What can hang from each mark
bebof: bifo kufe nefipo
nefipo: bero
nobi: fegome
bero: nefipo
sivaf: kufe
nibol: duta kufe
bifo: bebof fegome
duta: fadip nibol
kufe: bebof fadip fegome nibol sivaf

Each row was made from one small tree. The marks that hang from a mark follow it in brackets, in alphabetical order. Every link used is in the known rows. Write each row's tree.
Known rows
kufe[bebof[bifo] fadip fegome nibol[duta] sivaf]: [ 0.21  1.09  0.14 -2.30 -2.68 -1.75  0.67 -0.91 -0.41 -0.56  3.22  0.39
 -1.67  0.36  0.59  1.21  0.74 -0.03  0.11 -2.92  1.17 -1.83 -0.64 -2.23
 -2.16]
bifo[bebof[kufe] fegome]: [ 0.35  1.02 -0.01 -1.41 -1.27 -1.25 -0.19  0.39 -0.19  1.15  0.77  0.10
 -0.25  0.62 -0.16 -2.97 -0.91  0.59 -2.12 -0.89  0.59  0.35 -0.28 -1.26
  1.41]
nobi[fegome]: [ 1.04  1.22 -0.48 -1.30 -1.63 -1.40  0.70  0.19 -0.20  1.25  1.84  0.85
 -0.63  0.78 -0.78 -0.18  0.39  0.04 -2.61 -0.95  0.77  0.83 -0.12  0.24
  1.98]
bebof[bifo]: [-0.10  1.60 -0.73 -0.86 -1.83 -1.52 -1.68 -0.31 -0.42  1.14  2.22  0.26
 -0.11  0.52 -0.36 -0.95 -0.41 -0.65 -1.55 -1.05  0.88  0.39 -0.67 -0.31
  0.97]
bebof[kufe[fadip fegome nibol sivaf] nefipo[bero]]: [ 1.02  0.54 -0.30 -1.48 -2.36 -1.50 -3.34 -0.71 -0.02 -0.09  1.74  0.44
 -1.30  1.40 -0.70 -1.21  1.93  1.19 -1.88 -1.96  1.25 -1.70 -0.76 -1.30
 -1.24]
nibol[duta kufe[sivaf]]: [-1.05  1.38 -1.87 -1.27 -2.08 -1.58 -1.55  0.30 -0.61  0.54  1.39 -0.47
 -0.42  0.40 -0.31  1.97  0.85  0.19 -0.52 -0.81  0.74 -0.10 -0.50 -3.05
  0.64]
bero[nefipo]: [ 0.12  1.04 -0.60 -1.19 -1.49 -1.51 -2.33  0.11 -0.59  0.83  0.62  0.71
 -0.75 -0.05 -0.85 -0.29 -1.01  0.53 -1.63 -0.03  0.53  1.07  0.12 -0.27
  1.10]
duta[fadip nibol[kufe[bebof fegome sivaf]]]: [-0.93 -0.07  0.39 -1.27 -1.51 -1.56  0.73 -0.52 -0.74  1.00  1.36 -1.03
 -1.88  0.51 -0.65  0.86  0.70  0.18 -2.50 -1.20  0.69 -1.13 -0.42 -1.11
 -0.85]
bebof[kufe[fadip fegome sivaf] nefipo[bero]]: [ 0.31  0.47 -0.44 -1.34 -2.73 -1.45 -2.84 -0.64 -0.04  0.50  1.96  0.16
 -0.99  1.29 -0.86 -2.25  1.05  1.33 -2.01 -1.77  1.21 -0.98 -0.43 -1.27
 -0.47]
kufe[bebof fadip fegome]: [-0.22  0.71  1.28 -1.67 -1.90 -1.86  0.68 -0.79 -0.29  0.26  2.06  0.08
 -1.42  0.32 -0.59 -1.24 -1.09 -0.21 -1.19 -1.72  0.98  0.09  0.57  0.17
 -0.21]
duta[fadip]: [ 0.19  0.90 -0.36 -0.59 -1.15 -1.37 -1.18 -0.23 -0.40  1.34  1.14 -0.01
 -1.27  0.10 -1.11 -0.30 -0.65 -0.71 -1.79 -0.51  0.61 -0.09 -0.33 -0.04
  0.82]
bifo[fegome]: [-0.14  1.36 -0.03 -1.02 -0.96 -1.47 -0.07  0.00 -0.41  1.09  1.34  0.44
 -0.50  0.43 -0.99 -1.44 -0.30  0.35 -2.10 -0.15  0.74  0.79 -0.14  0.55
  1.56]
duta[fadip nibol[kufe[bebof[bifo nefipo] fegome]]]: [ 0.51  0.58  0.67 -0.76 -1.64 -1.36 -4.25 -0.45 -0.81  2.21  0.60 -0.23
 -0.33  0.69 -0.59 -0.22 -0.15 -0.50 -2.47 -2.20  1.04 -1.22 -0.47 -0.81
 -0.34]
bebof[bifo nefipo[bero]]: [ 0.55  1.58 -0.50 -0.30 -2.17 -1.54 -5.48 -0.29 -0.32  1.88  2.10  0.74
  0.33  0.93 -1.10 -1.56 -0.07 -0.14 -1.41 -2.00  1.22 -0.09 -0.58  0.20
  1.02]
kufe[bebof fadip fegome nibol[duta]]: [ 1.07  1.18  0.94 -2.03 -1.85 -1.91 -0.06 -0.59 -0.39 -0.32  2.00  0.59
 -1.49  0.07 -0.20  1.22 -0.01 -0.31 -0.08 -2.31  1.13 -0.97  0.42 -1.12
 -1.37]
bebof[kufe]: [-0.03  0.97 -0.65 -1.02 -1.59 -1.47 -1.41 -0.02 -0.15  0.71  1.12 -0.25
 -0.25  0.63 -0.34 -1.20 -0.46 -0.16 -2.01 -0.21  0.50  0.15 -0.49 -1.26
  0.93]
bifo[bebof[kufe[nibol[duta]] nefipo] fegome]: [ 2.17  1.32 -0.27 -1.64 -1.40 -1.23 -3.58  0.71 -0.20  1.29  0.13  0.80
  0.18  0.45  0.12 -0.97 -0.63  0.81 -1.04 -1.90  0.87 -1.17 -0.25 -3.01
  0.54]
bifo[bebof[kufe[nibol sivaf] nefipo[bero]] fegome]: [ 0.76  0.75 -0.20 -1.31 -1.76 -1.31 -3.03  0.32 -0.01  0.92  1.07  0.39
 -0.85  1.26 -0.52 -2.68  0.82  1.65 -1.71 -2.04  0.92 -1.37 -0.88 -1.82
  0.23]
sivaf[kufe[bebof fadip fegome nibol]]: [-0.75  0.60  1.71 -1.70 -1.32 -1.62  0.59 -0.57 -0.33 -1.13  1.29  0.12
 -1.69  0.40 -0.64 -0.34 -0.29 -0.16 -0.86 -1.10  0.89 -0.29 -0.16 -0.14
 -1.23]
bebof[bifo[fegome] nefipo[bero]]: [ 0.56  1.75 -0.13 -0.37 -1.63 -1.33 -4.63 -0.13 -0.36  2.02  1.64  1.09
  0.37  1.01 -1.16 -2.66  0.17  0.51 -1.82 -1.77  1.23  0.04 -0.65  0.79
  1.32]
kufe[fegome]: [ 0.14  1.10  0.21 -1.41 -1.79 -1.48 -0.28 -0.29 -0.43  0.68  1.25  0.37
 -0.67  0.33 -1.01 -0.63 -0.32  0.42 -1.99 -0.58  1.02  0.66  0.21  0.65
  0.78]
duta[fadip nibol[kufe]]: [ 0.35  0.81 -0.93 -0.27 -0.51 -1.51 -2.30 -0.23 -0.75  1.68  0.93 -0.53
 -0.75  0.57 -1.15  0.85  0.88 -1.02 -2.95 -0.32  0.66 -0.03 -0.52 -0.41
  0.66]
sivaf[kufe]: [-1.22  1.05 -0.08 -0.81 -1.19 -1.34 -0.48  0.11 -0.41  0.19  1.08 -0.13
 -0.44  0.33 -1.17 -0.57 -0.89 -0.20 -1.33  0.29  0.59  1.05 -0.46 -0.35
  1.01]
bifo[bebof[kufe[fadip nibol[duta] sivaf]] fegome]: [ 1.04  1.05 -1.01 -2.17 -1.55 -1.43  0.68  0.04 -0.14 -0.15  2.28  0.26
 -1.33  0.69  0.50 -0.75  0.85  0.71 -0.77 -1.92  0.74 -1.38 -0.72 -3.55
 -0.73]
duta[fadip nibol[kufe[bebof[bifo]]]]: [-0.38  0.78 -0.09 -0.42 -1.02 -1.61 -2.40 -0.43 -0.75  1.78  1.56 -0.73
 -0.67  0.58 -0.26  0.46  0.12 -1.53 -2.20 -1.65  0.60 -0.86 -0.87 -0.97
 -0.14]
nefipo[bero]: [ 0.01  1.49 -0.32 -0.48 -1.59 -1.70 -2.21 -0.21 -0.31  1.01  2.05  0.31
 -0.54  0.64 -1.52 -0.83  0.36 -0.14 -1.49 -1.06  0.96  0.68 -0.08  0.88
  1.04]

Which tree is each row?
[-0.18  0.41 -0.16 -2.09 -2.62 -1.24  1.10 -0.04 -0.19  0.46  1.42 -0.40
 -1.07  0.62 -0.03 -1.89 -0.36  1.36 -1.89 -1.36  0.82 -0.37 -0.33 -2.16
  0.11]
bifo[bebof[kufe[fegome sivaf]]]
[ 0.93  0.84  0.23 -0.93 -2.30 -1.30 -4.62 -0.08 -0.16  1.21  0.46  0.49
  0.01  1.01 -1.19 -2.00  0.29  1.07 -2.23 -1.41  1.16 -0.28 -0.12 -0.19
  0.47]
bebof[kufe[fegome] nefipo[bero]]
[-1.11  1.16  1.24 -1.27 -0.79 -1.45  0.01 -0.45 -0.39 -0.54  1.94  0.40
 -1.07  0.73 -0.09 -1.55 -0.05 -0.54 -0.91 -1.15  0.74 -0.46 -1.13 -0.41
 -0.68]
sivaf[kufe[bebof[bifo[fegome]] fadip nibol]]
[-0.42  1.20  0.29 -1.66 -2.04 -1.79 -1.62 -0.22 -0.60  0.26  1.06 -0.07
 -0.70  0.22 -0.31  1.20  0.02 -0.26 -0.20 -2.04  1.10 -0.15  0.50 -1.90
 -0.34]
nibol[duta kufe[bebof fadip fegome]]
[-0.09  1.36 -0.10 -1.92 -1.83 -1.75  0.90 -0.59 -0.40 -0.15  3.38  0.44
 -1.48  0.49  0.62  0.20  0.66 -0.12 -0.03 -2.43  0.87 -1.70 -0.95 -2.27
 -1.37]
kufe[bebof[bifo[fegome]] fadip nibol[duta] sivaf]
[-1.84  1.00 -0.05 -0.71 -2.21 -1.56 -4.13  0.05 -0.44  1.58  1.40 -0.04
 -0.13  1.24 -0.52 -1.74  0.67  0.86 -1.03 -2.34  0.98 -0.91 -1.03 -1.34
  0.64]
nibol[kufe[bebof[bifo[fegome] nefipo[bero]] sivaf]]
[ 0.01  0.98 -0.97 -1.51 -1.57 -1.86  0.31 -0.77 -0.20 -0.34  2.92  0.03
 -1.88  0.76 -0.45  0.24  0.99 -0.23 -1.24 -0.95  0.81 -0.68 -0.67 -1.19
 -0.52]
kufe[fadip nibol sivaf]
[ 1.61  0.75 -0.43 -2.36 -2.76 -1.23 -2.15  0.29 -0.19  0.52  0.74  0.32
 -0.65  0.47  0.25  0.17 -0.19  1.54 -0.80 -2.35  1.06 -1.86 -0.33 -3.88
 -0.73]
bifo[bebof[kufe[fegome nibol[duta] sivaf] nefipo]]
[-0.10  1.23 -0.28 -1.10 -2.02 -1.93 -4.76  0.03 -0.45  1.20  0.98 -0.16
 -0.09  0.32 -0.28  0.53 -1.05 -0.65  0.22 -2.26  0.95 -0.56  0.41 -3.08
  0.39]
nibol[duta kufe[bebof[nefipo] fadip]]
[-0.49  1.06  1.14 -1.55 -2.37 -1.58 -0.33 -0.53 -0.44  0.76  1.78  0.15
 -0.58  0.36 -0.12 -1.10 -1.02 -0.17 -1.20 -1.87  0.99 -0.14 -0.16  0.06
  0.00]
kufe[bebof[bifo] fegome]
[-0.37  1.45  0.28 -1.40 -1.57 -1.60 -1.20 -0.38 -0.45 -0.70  2.40  0.29
 -0.83  0.25  0.19  0.92 -0.39 -1.25  0.51 -2.01  0.83 -0.90 -0.86 -2.19
 -1.46]
sivaf[kufe[bebof[bifo] fadip nibol[duta]]]
[ 0.28  0.49 -0.41 -2.10 -2.04 -1.49  0.54 -0.74 -0.11 -0.90  1.85 -0.01
 -1.71  1.00  0.06 -0.39  1.57  0.69 -1.95 -0.94  0.89 -1.27 -0.87 -1.76
 -1.33]
bebof[kufe[fadip fegome nibol sivaf]]
[ 0.01  1.65 -0.68 -1.41 -1.92 -1.43 -2.58  0.23 -0.71  0.71  0.25  0.24
  0.09  0.25 -0.69  1.70  0.67  0.34 -1.05 -0.98  1.13  0.46  0.11 -1.50
  0.66]
nibol[duta kufe[fegome]]
[-1.24  0.78 -0.74 -1.14 -1.80 -2.01 -0.37 -0.92 -0.59  0.67  3.60 -1.01
 -0.96  1.07  0.18 -0.01  0.97 -0.84 -1.75 -2.01  0.77 -0.75 -0.87 -2.07
 -0.66]
duta[nibol[kufe[bebof[bifo] fadip sivaf]]]
[ 0.16  1.14  0.23 -0.84 -1.01 -1.77 -3.61 -0.53 -0.62  1.89  2.03 -0.01
  0.20  1.15 -0.22 -1.75  0.01 -0.58 -2.33 -2.16  0.99 -0.42 -0.39 -0.94
  0.46]
duta[nibol[kufe[bebof[bifo[fegome] nefipo] fadip]]]
[ 1.47  1.69 -0.91 -1.37 -1.30 -1.83 -1.54 -0.42 -0.37  0.01  2.36  0.70
 -0.98  0.23 -0.35  1.43  0.52 -0.86 -0.46 -1.40  1.00 -0.45 -0.10 -1.43
 -0.32]
kufe[fadip nibol[duta]]
[ 1.07  0.69 -0.77 -1.76 -1.31 -1.00  0.14  0.40 -0.29  0.60  0.85  0.17
 -1.66  0.29  0.26 -0.02  0.61  0.74 -1.01 -1.55  0.52 -2.05 -1.12 -3.42
 -0.70]
bifo[bebof[kufe[nibol[duta[fadip]] sivaf]] fegome]
[-0.08  1.02  1.26 -1.88 -1.54 -1.58  0.18 -0.34 -0.46 -1.14  1.43  0.38
 -1.40  0.04 -0.40  1.20 -0.24 -0.20  0.09 -1.56  1.00 -0.60  0.05 -1.40
 -1.65]
sivaf[kufe[bebof fadip fegome nibol[duta]]]
[-0.40  0.75 -0.35 -1.80 -2.25 -1.61  1.51 -0.87 -0.34  0.00  2.78  0.03
 -1.72  0.59 -0.64 -0.81  0.53  0.69 -1.70 -1.09  1.06  0.01 -0.10 -0.49
 -0.24]
kufe[fadip fegome sivaf]
[-0.64  0.71  0.80 -1.30 -3.21 -1.58 -2.54 -0.55 -0.31  1.22  2.40  0.23
 -0.80  0.85 -0.65 -1.65 -0.20  1.01 -0.89 -2.90  1.26 -1.13 -0.46 -0.44
 -0.52]
kufe[bebof[bifo nefipo[bero]] fegome sivaf]
[-0.57  0.47  0.21 -0.96 -2.43 -2.05 -2.16 -0.67 -0.08  0.93  3.11 -0.15
 -1.48  0.82 -1.05 -1.75 -0.59  0.21 -0.48 -2.52  0.97 -0.88  0.06 -0.97
 -0.18]
kufe[bebof[nefipo[bero]] fadip sivaf]
[ 0.93  1.20  0.03 -0.87 -2.65 -1.17 -5.36 -0.27 -0.23  1.39  1.00  0.65
  0.45  1.19 -0.65 -2.37  0.47  0.72 -2.12 -1.94  1.30 -0.59 -0.80 -0.35
  0.21]
bebof[bifo kufe[fegome] nefipo[bero]]
[-2.17  0.45  0.33 -1.71 -2.35 -1.68  0.14 -0.16 -0.52  0.29  0.89 -0.82
 -1.17  0.52 -0.31  0.24  0.15  0.75 -1.11 -1.22  0.79 -0.29 -0.18 -1.55
  0.04]
nibol[kufe[bebof fegome sivaf]]
[ 1.44  1.29 -0.79 -0.96 -1.05 -1.40 -2.11 -0.06 -0.48  0.80  1.07  0.56
 -1.33 -0.11 -0.68  2.10  0.35 -0.88 -0.70 -1.08  0.74 -1.13 -0.50 -1.33
 -0.35]
kufe[nibol[duta[fadip]]]
[ 0.73  0.63 -0.16 -1.40 -2.45 -1.37 -3.49 -0.24 -0.08  0.23  0.86  0.40
 -0.87  1.27 -0.84 -0.78  1.56  1.54 -1.90 -1.51  1.14 -1.59 -0.85 -1.18
 -0.79]
bebof[kufe[fegome nibol sivaf] nefipo[bero]]
[ 0.47  0.50  1.55 -1.34 -1.57 -1.10 -2.81  0.13 -0.51  0.37 -0.42  0.45
 -1.27 -0.24 -0.84  1.43 -1.16  0.16 -0.09 -1.62  0.90 -1.71 -0.23 -1.69
 -1.29]
sivaf[kufe[bebof[nefipo] fegome nibol[duta[fadip]]]]
[ 0.78  0.67  0.49 -2.20 -2.57 -1.83 -1.01 -0.60 -0.26  0.00  2.22  0.38
 -1.64  0.30 -0.08  0.98 -0.24  0.60  0.09 -2.79  1.18 -1.93  0.20 -2.52
 -1.63]
kufe[bebof[nefipo] fadip fegome nibol[duta] sivaf]
[ 1.24  1.56 -0.18 -0.62 -1.44 -1.23 -5.62 -0.03 -0.16  1.19  0.83  1.04
  0.34  1.41 -0.41 -2.38  1.34  0.55 -2.17 -1.64  1.03 -1.20 -1.44 -0.47
  0.27]
bebof[bifo[fegome] kufe[nibol] nefipo[bero]]
[-0.11  0.34  0.82 -0.93 -1.05 -1.56 -0.94 -0.41 -0.76  1.32  0.61 -0.63
 -1.22  0.40 -0.97  0.66  0.22 -0.41 -2.67 -1.23  0.79 -0.55 -0.02 -0.14
 -0.31]
duta[fadip nibol[kufe[bebof fegome]]]
[-0.37  1.21  0.84 -1.05 -0.77 -1.01 -0.83  0.15 -0.63  0.20  0.68  0.50
 -1.15  0.00 -0.16  0.56 -0.19 -0.65 -0.10 -1.32  0.55 -1.46 -1.39 -1.45
 -1.10]
sivaf[kufe[bebof[bifo[fegome]] nibol[duta[fadip]]]]
[-0.24  1.07 -1.26 -1.47 -2.09 -1.38 -1.13 -0.35 -0.18 -0.07  2.07 -0.18
 -0.76  1.07  0.55 -0.35  1.17 -0.03 -1.66 -0.98  0.59 -1.45 -1.83 -2.50
 -0.63]
bebof[bifo kufe[nibol sivaf]]
[ 1.33  1.04  0.07 -0.90 -1.51 -1.41 -3.80 -0.01 -0.01  1.62  1.43  0.66
 -0.23  1.19 -0.85 -4.19 -0.25  0.72 -1.88 -2.28  1.09 -0.19 -0.08 -0.88
  1.02]
bifo[bebof[kufe[fadip] nefipo[bero]] fegome]
[-0.83  0.83 -1.49 -0.95 -1.31 -1.76 -0.45 -0.24 -0.66  0.86  2.20 -0.83
 -0.64  0.92 -0.72  0.82  1.32  0.04 -2.58 -0.41  0.65  0.14 -0.62 -1.44
  0.62]
duta[nibol[kufe[sivaf]]]
[ 0.40  1.16  0.61 -1.09 -1.92 -1.75 -3.94 -0.32 -0.25  1.17  1.51  0.32
 -0.32  0.56  0.03 -0.50 -1.24 -0.75 -0.63 -2.22  0.90 -1.24 -0.57 -1.13
 -0.03]
kufe[bebof[bifo nefipo] nibol]
